Every row comes from one small tree of marks. Brackets hold a mark, then the marks that hang from it, in alphabetical order. Every link used is in the known rows. Which tree was each row made from?
In the rows, zero is written as 128.
Known rows:
{A W Y}: [126 127 143 179 114 134 140 152 121 135 104 147 116 116 164 110 100 182
 110 160 109 114]
{K C {S G}}: [104  81 130 138 151 127 111 188 136 124 105 137 177 103 143 121 123 126
 130 126  73 151]
{W {A {Y {C K}}}}: [121 145 141 159 123 118 171 145  97 158 162 136 157 154 149  94 138 187
 126 123 126  97]
{A {Y C}}: [123 129 133 172 132 145 164 172 114 140 117 141 130 140 151 113 114 186
 137 134 106 129]
{W {A {Y C}}}: [123 134 149 174 118 115 150 158 111 116 156 135 143 160 151 101 114 161
 137 135 139 114]
{W {A {Y {C K R}}}}: [133 145 151 164 111 109 160 138  75 179 138 137 160 166 154  94 156 195
 139  97 117  83]
{Z {K {C R} {S G}}}: [105  72 110 131 143 113  98 211 130 157  98 122 170 110 133 118 133 159
 131  89  52 130]
{A W {Y {C R}}}: [125 121 151 205 114 132 167 162  80 155  75 159 129 152 174 111 117 220
 129 121  89 120]
{Z {K {C R Y}}}: [151 136 143 136 117 151 131 178 104 193  93 135 125 110 127 105 149 189
 149  88  80 129]
{W {A {Y {C R}}}}: [136 133 157 181 107 104 139 149  92 137 129 136 144 173 156  98 132 169
 150 110 127 105]
{K {C Y} S Z}: [169 141 183 161 136 195  89 200 110 152  92 142 160  88 180 103 142 136
 156 126  70 159]
{C {K S} Y}: [142 142 138 130 156 158 123 134 116 211 118 147 163  84 134 100 167 176
 125 126  91 121]
{Y A {C R}}: [128 116 141 168 111 134 156 128  73 135 151 131 155 195 154 127 140 195
 162 105 109 150]
{K {C Y} {S G} Z}: [130 118 177 169 134 182  94 219 126 157 102 141 200  80 177  98 143 125
 163 125  44 150]
{Y {A W} {C R}}: [114 108 148 196 101 136 167 127  59 128 138 146 150 194 171 126 124 219
 146 121 103 149]
{L G}: [122 106  93 136 111 118 105 140 121 140 132 145 155 114 127 132 133 125
 151 143  89 141]
{Z K}: [114 121  98 117 133 128 127 160 141 140 147 111 114 122 117 129 122 152
 119 113 114 119]
{Y C}: [114 123 125 146 136 136 164 148 109 128 124 139 138 155 131 129 125 156
 135 118 114 143]
{W A}: [127 131 142 132 114  98 112 116 124 102 165 121 140 149 126 121 128 102
 130 131 160 114]
{Z {K {C R}}}: [139 115 122 120 119 129 127 176 106 155 100 116 118 134 129 124 135 167
 133  82  92 126]
{K C}: [139 121 143 126 125 138 139 151 115 123 105 133 130 126 139 126 122 133
 132 122 115 146]
{A Y}: [137 135 136 151 127 131 131 153 135 141 120 130 119 117 147 110 116 160
 129 142 117 115]
{C {K S} R}: [143 122 126 119 147 124 104 120  98 188 101 130 159 119 138 116 170 164
 122  97  92 109]
{S G}: [ 91 104 122 137 128 111 132 151 145 131 137 131 168 119 124 125 128 118
 132 129 104 117]

Write each row's tree:
[122 127 139 160 148 122 139 162 103 158 155 138 170 140 156  93 139 189
 119 130 113 107] : {W {A {Y {C {K S}}}}}
[104  95 119 140 149 147 114 222 148 178 115 136 172  75 129  99 129 168
 133 117  51 141] : {Z {K {C Y} {S G}}}
[148 144 200 198  86 205 135 167  73 134 137 144 160 134 207 101 121 187
 162 150  81 161] : {K {C {Y {A W}}} Z}
[142 152 157 149 120 163 152 152  67 181 112 130 170 159 170 122 171 173
 152  76  75 109] : {Y {C {K Z} R}}
[138 131 169 196  93 147 138 114  74 169 130 153 149 149 168 103 139 211
 152 136 104 135] : {C R {Y {A W}}}
[140 129 144 176 122 131 152 165  95 158  93 142 132 152 155 110 132 199
 148 106  95 116] : {A {Y {C R}}}
[ 94  99 110 125 156 119 119 152 132 176 136 131 193  97 131 116 152 145
 114 122  76 112] : {C {K {S G}}}
[128  98 107 117 156 141 103 200 131 134 112 116 125 107 135 125 115 158
 113 117  89 149] : {Z {K C S}}
[133 117 124 139 155 133 139 142  81 191 101 142 165 144 146 118 166 194
 129  88  80 125] : {Y {C {K S} R}}
[153 176 169 141 118 187 132 144 103 199 135 134 164 101 161 101 171 153
 148 117  84 106] : {C {K Z} Y}
[ 91  74  99 124 153 126 110 218 151 138 122 119 167  99 129 120 116 148
 118 113  61 140] : {Z {K C {S G}}}
[166 174 179 147 108 178 121 137  82 221 109 136 168 113 166 101 190 164
 160  87  78  95] : {C {K Z} R Y}
[143 139 145 127 148 169  93 157 109 163 132 119 168 105 172 120 158 134
 126 119  82 117] : {C {K S Z}}
[151 139 162 166  99 144 125 113  87 174 149 135 155 146 148 104 158 187
 173 117 113 136] : {C R {Y A}}
[124 134 144 189 117 140 186 150  65 197  82 160 145 145 171 105 141 248
 118 112  76 101] : {A W {Y {C K R}}}
[155 157 159 131 114 155 115 134  85 183 115 118 162 133 168 119 175 142
 145  87  88  95] : {C {K Z} R}
[175 153 204 178  87 191 115 162  65 158 131 128 170 146 193 102 157 171
 194 107  82 152] : {K {C R {Y A}} Z}
[166 142 171 148 109 150 133 146  93 180  74 152 141 115 142 103 158 163
 162  99  97 138] : {K {C R Y}}
[168 139 180 146 103 158 106 170  87 133  83 122 146 137 178 122 148 125
 163  91  88 138] : {K {C R} Z}
[111 120 142 198 122 144 178 168 100 134 101 158 125 142 168 110  98 212
 117 150  97 129] : {A W {Y C}}
[127 135 130 135 126 134 176 124  72 188 106 140 155 159 136 123 168 192
 136  82  95 113] : {Y {C K R}}
[ 99 108 139 191 111 149 179 136  78 108 163 147 147 183 166 128 106 210
 134 148 112 159] : {Y {A W} C}
[138 143 164 164 106 170 155 139  48 168 165 118 186 190 186 122 169 200
 170  87  80 128] : {Y A {C {K Z} R}}
